Each row was made from one walk, in order. Every step used is in the known rows, and no mark comes twice. Write each row's walk.
Known rows:
vulisu, rosedep: [-13.5  11.7  10.0 -15.5  -4.4  19.2  10.3  21.0   6.4  -3.6 -34.1 -11.8
  34.1  11.2 -15.0  -3.8  -7.0   2.2  -3.0  10.8  23.7 -20.2 -13.3  12.5
  -1.9   7.7  -2.2]
rabip, rosedep: [-10.8  13.9 -13.8  -5.6   4.7  -3.7   9.6 -13.2  -4.8 -22.3 -26.4 -18.4
  28.1  -5.5   6.5 -20.7   1.2   5.9 -25.1  14.7 -17.4  16.5  -8.2  -2.2
  22.8 -28.1  -0.4]
kegepe, zigof, fufaz, rosedep, vulisu, zulet: [  1.1 -35.3 -16.6  28.9 -18.7  17.7  -9.5  18.0 -14.7  31.0  20.7  -2.1
  -0.2 -10.0  11.8  10.7   5.5  -7.8  12.6  -8.2 -16.1   6.8   5.0  -0.4
   4.6 -11.9  12.5]
zulet, kegepe: [ -4.7  21.4  15.7 -16.7   1.1  10.5   7.2  -9.6   1.0  -1.1  -2.2   8.0
   0.3  -6.0   0.0   2.0 -18.6  -6.2 -22.6  28.5   2.5  -7.7  -4.2  -5.0
  13.6   2.4 -43.8]
vulisu, zulet, kegepe, zigof, fufaz: [-21.2 -23.2  12.9   1.6 -10.2  31.5 -11.3  12.8  13.7  39.3  40.3  -1.5
  -2.5   0.3  -4.3 -15.6  -4.1  -4.3  -6.3   4.5   8.6 -16.6   4.0   1.2
  -5.1 -15.2 -26.5]
fufaz, kegepe: [ -8.2   8.2  20.5 -17.7  25.6   0.2 -12.7 -14.9  -4.6 -18.0 -12.8  -6.3
 -10.2  -4.2  -5.4   2.4 -12.4  15.7 -10.8   8.5  10.4 -11.1   9.3  -4.5
  24.2   9.4 -15.2]
dutiz, fufaz: [  2.7  35.9 -16.3 -23.5 -11.4 -10.7   8.1   8.4   1.5 -35.5 -21.2  -2.8
   2.1  11.7  11.8   6.0   8.3  -0.1  10.7  12.5  26.6  -1.2   6.8 -17.4
   5.0  -3.6  18.7]
kegepe, fufaz, rosedep: [  7.6  14.2 -24.2  22.5  -4.3   8.0   4.3  14.9 -21.3  -3.1 -12.6  10.8
 -13.0   0.6   8.3  47.8  19.1  -7.4  11.3   7.8  -1.2  -5.0  -2.6  17.6
 -10.2   9.7   3.0]
rosedep, vulisu, zulet: [ -5.3  -7.9   2.6  36.1  -2.1  -4.6  -4.2   9.1  20.1  -7.5   0.9 -20.7
   9.2  -2.0  23.2  -4.5   5.8  17.8   7.8   2.6  11.6  13.5  11.1  -2.4
  -9.0  -4.5  13.3]
vulisu, rosedep, fufaz: [ -7.4  13.8  11.6 -13.0  -7.0  13.7  12.7  22.5   5.8  -2.7 -32.0  -2.2
  29.5  19.0  -4.5  -8.4  -8.2   2.5   4.6   1.8  14.9  -8.0 -15.7  24.3
 -27.1  14.0 -12.7]
vulisu, rosedep, rabip, fufaz, kegepe: [ 18.2  -2.2  23.1 -14.7   1.8   8.1   5.1   7.0   6.1  -2.9 -29.5 -10.6
  27.8  16.0 -23.8 -17.1  -8.4   1.9   7.4  -0.8  11.1 -38.7  -1.2   6.9
  -2.1  24.6  16.4]
rabip, zigof, fufaz, rosedep: [-27.2  -1.0 -14.2  -4.0 -10.6 -16.1  -4.9  -8.8 -31.2   6.3  20.8   5.8
  -6.8  -9.4  -7.0  -6.1  25.6 -16.8   6.1 -16.4 -19.1  -8.9  -9.3 -12.8
  -3.8 -21.4   9.9]
rosedep, rabip, fufaz, kegepe, zigof, zulet: [ 36.2 -12.9  13.9   7.5   5.8  -9.0  -6.9 -15.3   1.1  -3.0  -0.8  -5.4
  -9.2  -7.0 -11.5 -20.2  -7.5  12.4   7.8 -16.5  -6.7  -9.2  17.3 -13.3
   6.9  11.5  26.1]
zulet, kegepe, zigof, fufaz, rosedep: [  0.7  -8.7   4.9  -5.7 -10.0  23.9   0.6   1.3 -11.2  30.7  18.5  16.7
  -5.0  -8.9   3.3  12.7 -14.4 -21.1 -12.7  18.2 -15.8  -9.1  -3.1  -4.1
  15.7  -0.5 -34.9]
fufaz, rosedep, vulisu: [ 16.8  -2.5   4.9  30.5  11.5  -5.6  13.4   1.3 -27.0   5.0 -12.0   7.8
  10.8   6.6  25.5  23.5   8.5  -6.2  13.0  11.3  -3.5   3.2 -20.0   9.0
   9.1  -5.5  21.4]
zigof, fufaz, kegepe: [  0.1  -2.2  -3.8  -8.0   4.0   6.4 -14.5   0.1  -7.3   0.6  -6.0  -3.6
 -24.3 -11.9 -19.8   9.7 -11.2  11.2   0.4  10.0  10.2 -10.3  24.6   0.9
  -3.5   7.8  -3.9]
rabip, fufaz, rosedep, vulisu, zulet, kegepe: [ 18.3 -17.1  10.5  33.9   7.0  29.5  11.0   6.8 -25.1  18.0  20.2  11.7
  21.7   6.9  20.4   9.9  17.3  -4.8  16.5   5.9  21.1 -22.8 -12.5   1.5
 -18.2 -23.9  11.7]
zigof, kegepe, fufaz, rosedep, rabip: [  9.2 -13.1 -23.8  18.9  -0.2  -4.6   6.0  -5.8   9.5 -25.4   3.8   0.2
 -13.4  11.7  -0.6  16.3   6.2   0.7  -1.8  12.0  -3.5  32.4  -4.1  23.5
   3.9  -0.1  -8.1]
kegepe, zigof, fufaz, rosedep, rabip: [ 15.7 -24.6 -16.0  16.4 -21.1   4.2  -5.3   7.2 -21.4  23.3   5.6  -0.2
  -6.5 -13.9  -1.2  10.1  -1.9 -11.7  10.1  -8.6 -29.7   3.5   3.8  -1.0
  15.8  -2.9  14.3]
zigof, fufaz, kegepe, zulet: [ -4.0 -11.2 -12.3  -9.6  10.8   7.8 -17.5   8.1  13.5  12.6   3.0  -6.9
 -24.1 -14.6 -16.8  19.7 -16.3  14.5  -3.1  -2.6  14.2   4.0  27.1   6.9
 -10.3  10.3  -3.1]
rosedep, vulisu, zulet, kegepe, fufaz: [ -2.2  -5.2   3.0  31.9  -3.2   4.4  -4.5   9.6  23.3   0.2  10.3  -7.4
   1.0   0.1  25.4   8.5   4.9   6.9   4.5  10.5   8.2   5.6  15.1  -0.2
 -13.7   7.6  -6.5]
rosedep, rabip: [ 30.8  16.1   5.0   0.7  -6.6 -38.5   2.7 -18.7   1.6 -23.0 -31.5 -17.3
  -6.6  -5.6 -14.7 -18.6 -13.0   7.7   0.1  -1.2 -24.2   2.8   9.5  -6.5
  18.2  18.3  19.0]
zigof, fufaz, rosedep: [ 11.9  -5.8 -13.9  10.4  -6.2   9.2   3.4  10.7 -30.4  22.1  -3.3   9.5
 -11.6  -3.0 -12.4  20.2   1.8  -7.0  12.4  11.2   3.0  -9.9  -0.8  12.7
 -12.6  -9.3  13.6]
rosedep, rabip, zigof: [  7.3  13.1   3.1  -7.2 -10.6 -53.1  -3.7 -31.4  -5.1 -25.6 -10.1 -16.0
  -6.8  -8.3 -13.5 -32.3   4.5  -3.1   0.1 -19.3 -40.1  -0.1   4.1 -21.4
  19.5   9.9  19.5]
vulisu, zulet: [-23.1  -7.2  10.0   8.6  -0.5  13.1  -6.5  12.3  10.0  11.5  15.1 -16.1
   4.1   4.0  -6.0 -18.9   4.4  13.0   0.8  -2.2  23.3  -8.9  -0.7   5.0
  -9.5 -21.7  -0.7]
fufaz, rosedep, rabip, zigof, kegepe, zulet: [ 13.6 -15.4   3.7   5.5  12.7 -29.8   7.0 -18.3 -14.1  11.4  12.1   7.0
  -0.4  10.9   0.1  -1.2  10.2 -16.0   5.9 -15.3 -27.4   8.5 -25.5   8.3
  14.4  -6.4  23.5]

Write each row's walk:
[-12.2  -2.6 -32.7  15.1  -6.3   4.3   1.1  -1.0  22.0 -40.3   0.8 -10.2
 -11.6   1.4   0.1  12.8   2.3  12.0 -11.8  14.2  10.8  42.6   5.6  16.8
   0.6  -5.7 -24.8]  zigof, kegepe, fufaz
[-13.1 -17.5  17.6  -9.2  23.4  18.3 -20.0  -2.9   6.4   8.9  12.8   3.9
 -15.9 -11.9   1.0  -0.2 -12.9  16.4  -9.8  -7.8   9.1   3.3  10.5 -10.3
  23.6   3.0  -9.5]  fufaz, kegepe, zigof, zulet
[ -3.6   3.9   6.0   2.7  13.9  31.6   6.4  17.1  16.0  37.9  20.9  35.4
 -24.2  -1.8  -2.2  19.0  -6.4   3.7 -10.2   9.5  33.8   5.0  -4.5   5.2
 -25.4  -2.1 -13.9]  zigof, zulet, kegepe, fufaz, rosedep
[ 16.9 -25.4   7.6  37.1   2.3  32.0   7.7   9.1 -25.3  23.2  27.1  10.8
  22.5   3.5  25.2  10.2  16.7  -8.0  16.6   0.6  12.7 -19.6 -11.2   0.0
 -11.1 -24.6  10.4]  rabip, fufaz, rosedep, vulisu, zulet, kegepe, zigof
[ -1.8   8.2 -16.6  14.4   5.7 -12.5   9.2 -12.8   5.4 -27.6 -29.0 -22.6
  31.0  -6.3  26.0 -15.0   3.7  10.0 -17.2  14.4 -22.5  29.1  -1.0  -7.2
  20.2 -19.6  10.6]  rabip, rosedep, vulisu
[-13.8 -15.3  -7.4  11.8  -6.8  20.6  -6.0  15.9  10.6  18.1  14.2   0.7
  -3.7 -20.9   6.9  -3.9  -6.6  11.5  -6.9 -15.4   6.9  28.3   2.1 -10.1
   8.3 -18.2   2.2]  kegepe, zigof, zulet
[-44.1   5.8  -2.8  -8.0   1.5 -10.9  -5.6  -6.3   3.3   0.1  27.5   4.4
  -7.5 -14.6  -4.1 -24.7  18.9   5.5  -7.6 -24.9   7.8  14.2  -8.1 -23.0
  -7.6 -27.4   6.3]  rabip, zigof, zulet
[ 23.9  -8.6  -0.7  38.1   4.6  17.4  12.8   4.8 -31.9   0.3   1.9   5.5
  21.5   0.2  21.7  15.1  17.3   0.6  19.3   3.4  17.6 -12.4 -11.1   0.9
 -12.1 -22.3  22.7]  rabip, fufaz, rosedep, vulisu
[ -9.2   6.6  16.0  -7.7  14.3  25.7   6.1   8.7  24.3  28.7  16.4  23.6
 -16.1  -8.2  -5.7  -4.4 -17.0  12.8 -17.7  10.6  37.6  12.3  -3.2  -4.3
 -16.2 -10.2 -17.9]  zigof, zulet, kegepe
[ 10.9   7.9  16.0 -16.0  -6.3  -5.4   9.3   8.2  10.4  -5.2 -39.8 -14.9
  26.2  13.2 -24.0 -16.3 -12.5  -0.6   2.8   4.1   2.2 -24.7  -5.7   8.8
   3.0  26.2  15.1]  vulisu, rosedep, rabip
[-49.5  -9.5 -21.7  -8.0   1.2 -22.5  -6.5 -16.7  23.4 -24.3  33.2 -14.7
   2.0  -9.3   3.1 -18.0  13.3   1.8 -17.5 -25.7  -7.5  42.9 -10.2  -7.7
   9.2 -28.6 -15.4]  rabip, zigof, kegepe, zulet
[ 21.0  20.3 -10.1  -2.8  -2.3 -12.1  14.2  10.1 -13.3 -16.6 -15.2  11.5
   7.0  23.9  29.4  22.2  18.7 -12.3  24.2  14.6  18.7  -4.7  -6.4 -10.8
   3.5  -2.0  37.8]  dutiz, fufaz, rosedep, vulisu
[ -4.3   4.1  14.3 -21.2  -7.8  -1.1   4.8   9.0  19.6  10.5 -10.3   2.8
  12.7  13.1 -23.8 -16.2   0.4 -10.5  -0.1  -7.4  -2.3 -27.3  -5.4   1.5
 -11.2  27.5   7.1]  vulisu, rosedep, rabip, zigof, zulet, kegepe, fufaz
[ 18.6  16.8   4.3  -1.6  -2.0   6.2   7.8  -4.9  -8.5  11.2   0.2  22.3
 -14.9   3.4   1.9  30.0  -4.6 -20.5  -6.6  24.5 -12.8 -18.7  -2.2   7.6
   1.5  22.0 -28.6]  zulet, kegepe, fufaz, rosedep, rabip
[ 40.3   7.4   2.6  11.1  -7.4 -23.5   4.7 -15.0  -6.9 -20.9 -20.1 -14.6
   2.6  -6.0 -12.0 -19.3  -4.6   7.8   9.3  -6.8 -10.2  -9.2  12.0  -9.3
   3.2   7.1  25.0]  rosedep, rabip, fufaz
[  2.8 -18.6   8.5   8.9  13.4  33.8  -9.7   3.5  -8.4   3.2  18.2   1.8
   3.0 -12.1   5.0  -1.8   1.5  16.4   2.7 -11.4  27.0 -11.7  11.0 -12.0
  -0.8 -15.9   1.8]  rabip, fufaz, kegepe, zigof, zulet
[  8.4   1.2 -20.5  38.9  -4.3   8.1   1.1  20.2  -7.8   2.7  -2.0   5.7
 -10.5   4.7  19.7  46.2  24.2  -4.9  18.5   5.0   1.0  -2.7   2.9  17.6
 -19.5  10.6  12.7]  kegepe, fufaz, rosedep, vulisu, zulet
[-36.3   6.9 -19.2  -8.7 -17.8 -18.6 -10.7 -10.0 -16.1  -9.3  15.5  -7.1
  -8.5 -17.6 -11.5 -14.8  19.7  -5.4  -1.0 -16.8 -16.5   0.1   4.9 -19.9
  -4.5 -18.1   1.9]  rabip, zigof, fufaz
[  0.2   7.5   8.9  -9.8  20.8  -7.9  -7.8  -0.3  14.8  -5.3  -5.1   3.6
 -12.2   2.7  14.1   7.6 -18.0  18.5  -2.4 -15.9   2.8  26.9   4.4  19.5
 -23.4  13.9 -26.9]  rosedep, fufaz, kegepe, zulet
[ -8.3   7.5  24.3 -23.0   7.0  15.9   4.1  16.3   5.8  -0.2 -28.5   2.1
  22.4  21.6  -6.3  -5.3 -12.0   5.3   3.3   2.0  14.9 -17.3 -10.5  23.3
 -20.4  22.3 -17.6]  vulisu, rosedep, fufaz, kegepe
[ -0.8  -2.1  13.8  -2.9  12.0   5.0  -9.6   0.6   1.8   2.2   3.7  12.9
 -15.1   2.2  13.5  -4.9 -13.4  15.9   0.5 -13.8  -4.1  22.3   2.4   9.6
 -16.7   8.4 -23.3]  rosedep, fufaz, kegepe, zigof, zulet
[  1.4  -4.7  -7.7  -6.0  -3.7 -52.0  -4.4 -29.4  21.4 -25.2   7.2 -19.5
  -7.6  -5.2 -11.5 -30.7  -0.4   0.4  -6.8 -24.5 -34.3  27.7   2.0 -10.1
  17.0   3.4  12.2]  rosedep, rabip, zigof, kegepe, zulet
[ -4.4  -2.0   1.3  -8.3 -15.5  22.0  -2.9  -0.4  -1.6  19.9  14.4   8.5
  -5.8 -16.3   0.5   6.2 -18.3 -13.2 -17.5  17.6 -14.4  -2.9   6.0  -8.5
  15.1   2.0 -41.2]  zulet, kegepe, zigof, fufaz
[  4.8   6.8  12.9 -11.6  -1.7 -39.1  -3.1 -25.2   9.4  -1.1   9.2   1.6
 -16.0  -6.4 -15.8 -34.0  -1.8  -2.6  -5.4 -18.3 -25.5   2.2   2.5 -22.6
   6.4   7.5  13.1]  rosedep, rabip, zigof, zulet, kegepe
[ -9.0   4.6   9.2 -10.5  -8.5  17.6   0.3  -5.5  -0.1   9.7  10.2   7.4
   2.8 -13.5   9.0   2.6 -17.2 -12.4 -21.9  16.6 -14.2  -1.0  -3.1 -11.2
  25.9   0.8 -45.2]  zulet, kegepe, zigof
[  5.2  15.4   2.5  -5.8  -4.1   0.4   4.2  -9.9 -11.9  10.6   9.8  22.2
 -15.5   2.5   2.8  24.1   4.4 -25.3  -6.6  15.2 -22.2 -20.0  -4.5  -0.4
   2.2  17.9 -28.4]  zulet, kegepe, fufaz, rosedep, rabip, zigof
[ 13.6  24.2  -8.8 -18.0  -2.5  -4.9  13.5   8.7 -20.4 -12.7 -13.1  13.5
   5.2  24.9  16.3  18.9  16.1 -14.0  19.4  14.4  21.1 -12.5 -12.3  -7.3
   6.8  -7.9  29.4]  dutiz, fufaz, rosedep
[ -0.9  20.3  -7.3 -37.8  16.3  -6.1  -7.1   6.1  22.8 -21.7  -7.3  -1.3
  -7.9  12.5  13.0  17.2  -1.4   6.2   5.7  -0.4  32.4   0.5  15.9 -12.0
   8.5  10.2  13.7]  dutiz, fufaz, kegepe, zulet
[ -5.4  -8.1  11.3 -27.3   0.4 -10.9  -4.5   5.0  20.4   9.2 -12.7 -12.7
  16.1   9.2 -27.2 -16.5  -5.2  -5.1   3.4 -18.0  -5.8 -24.9   1.5   3.8
  -4.2  28.2  17.7]  vulisu, rosedep, rabip, zigof, fufaz, kegepe, zulet
[ -5.3   6.6  15.3 -21.8 -10.2 -15.2   6.0   0.4   6.3  -5.6 -25.4 -14.1
  26.1  11.4 -22.7 -27.7  -0.7  -7.9   2.3  -9.6 -10.6 -26.1  -9.1  -0.7
   5.3  20.1  15.4]  vulisu, rosedep, rabip, zigof
[ 37.4  -3.6   9.5   1.3  11.4 -20.0  -6.0 -16.7   7.6 -11.3 -10.7 -14.2
  -4.7  -5.2 -11.2 -11.1 -10.8  12.9   5.5 -16.4  -5.5  -8.6  18.7  -5.1
   4.9  16.9  21.9]  rosedep, rabip, fufaz, kegepe, zulet
[ -2.9  26.3  -3.5  -5.6  -7.5  15.1   2.4   1.0   4.6  -3.9  -2.9  11.8
 -14.4  -8.1   2.4  27.3  -7.6 -10.0 -15.9  27.1   0.6  -8.1   7.7   1.1
  -1.9  17.5 -45.2]  zulet, kegepe, fufaz
[-38.2  -5.7 -23.3   2.3  -6.0 -16.6  -3.3 -16.5  -5.1 -26.1  28.8   0.1
  -6.2   0.3   4.2  -4.4  30.6 -11.0  -5.5 -12.4 -16.6  23.1 -12.9  -4.6
   6.4 -22.1 -12.3]  rabip, zigof, kegepe, fufaz, rosedep
[-19.6 -16.9 -24.7   3.0  12.5  -1.3   1.6   0.3  47.4 -22.0  13.0 -19.1
   0.9  -3.0   3.5   2.7 -16.6  18.1 -22.3  -2.4  22.0  65.6  -3.2  20.0
   5.1 -18.4 -21.0]  zigof, kegepe, zulet
[ -6.6 -18.8 -12.9  17.2  -2.1   7.0   0.5  -3.5  14.2   5.7   5.1 -16.6
  27.3  -3.5  22.7 -20.0   5.3   1.1 -15.1  10.7 -23.1  16.7   6.0  -4.6
   9.0 -23.1   1.6]  rabip, rosedep, vulisu, zulet, kegepe, zigof, fufaz
[ 30.1  -7.7  -9.8  10.7  -8.1  -8.0   2.8   1.8 -26.7  21.3  -8.2   7.1
 -16.9   0.1 -19.3  11.5  -2.2  -8.5  16.6   6.7 -12.2 -11.6   4.3  11.0
  -9.4   3.7  25.6]  zigof, fufaz, rosedep, rabip
[-10.4  -7.2  23.5 -18.3   8.1  26.4   1.0  24.2  14.2  15.8 -11.9   8.4
  19.1  19.1  -4.6  -7.3 -11.8   6.8   3.0  -8.5  18.1  -8.9 -10.4  20.4
 -22.9  18.0 -13.6]  vulisu, rosedep, fufaz, kegepe, zigof, zulet
[ 18.0  -1.7  11.7   4.5   5.7 -30.9   7.6 -19.9 -36.9   8.8  -0.4   9.2
   0.5   9.7  -2.5  -3.7  13.2 -20.1  11.0  -8.8 -32.8 -14.4 -25.5  -1.3
  17.9  -2.8  27.9]  fufaz, rosedep, rabip, zigof
[  4.3  15.8  16.3  -9.1  14.2  -7.2  -5.6  -8.5  -6.0 -16.9 -13.0   7.1
 -12.3   6.9  10.1  -2.7 -12.7  15.0   0.7  -3.1  -3.2  12.1   0.9  14.3
 -15.7  13.1 -28.0]  rosedep, fufaz, kegepe
[ 40.4   0.8  15.1   1.8   5.7 -20.5  -3.5 -22.7  -6.3 -21.2 -15.6 -10.9
  -3.9  -3.2 -13.5 -19.1  -7.0  10.7   7.8  -6.5  -9.5 -18.6  16.3 -11.0
  10.1  16.4  21.6]  rosedep, rabip, fufaz, kegepe
[ -8.7   9.1   2.6  -1.2   8.5  29.0   3.0  16.9  27.0  25.7  17.1  26.3
 -25.3  -7.9  -5.0  13.1  -9.2  10.2 -12.7   9.5  35.8  10.6   5.4   0.4
 -26.2   0.4 -19.7]  zigof, zulet, kegepe, fufaz
[ 12.8 -18.5  -4.8  22.3  -4.2  13.6   1.3  13.0 -15.4  34.9  13.4  12.6
  -9.7   2.2  -0.5  19.8   3.2  -9.3  15.2  14.9   4.1 -11.5   3.2  11.4
 -20.7  -4.1  10.8]  zigof, fufaz, rosedep, vulisu, zulet, kegepe
[-45.4  -1.9 -13.9  -7.3  -4.7 -22.6  -4.3 -24.6   2.4 -36.4  24.3 -11.3
   1.3  -5.1  -0.6 -27.6  18.8  -1.2 -15.4 -12.2 -12.4  28.8 -12.1 -14.3
  16.1 -29.2 -16.4]  rabip, zigof, kegepe
[ 31.8  22.9  -4.4 -17.0  -5.0 -22.4  13.8   0.4 -18.0 -13.3 -17.6  11.9
   0.4  27.1   9.7   8.8  12.6 -16.1  23.7   9.3   6.0 -14.9  -7.5  -8.8
   9.0   3.8  42.3]  dutiz, fufaz, rosedep, rabip
[ -6.8 -14.9 -24.6  12.2 -26.2  11.6 -10.9  12.5  -9.8   8.5   3.1 -11.0
  -5.0 -24.0   0.0   5.7  -4.5  -0.6   0.7  -5.8 -16.7  14.0  14.4  -7.6
  13.0  -7.0  -2.1]  kegepe, zigof, fufaz
[-38.9  -4.1 -12.9 -18.5   1.5 -17.1 -20.1 -10.7  -0.8  -0.9  25.9  -6.5
 -15.6 -17.5  -9.9  -6.2  12.3  -1.7  -4.5 -25.4 -11.0   0.6  11.4 -15.9
  -1.9  -8.0  -1.8]  rabip, zigof, fufaz, kegepe, zulet
[-10.6   2.4  18.7 -23.0  11.9  17.2   2.5  21.6  20.7   7.1 -22.3  -0.7
  22.9  20.0  -4.8   1.2 -16.1   6.9   0.8  -6.4  19.9  -6.8  -9.4  27.4
 -24.7  23.0 -16.6]  vulisu, rosedep, fufaz, kegepe, zulet
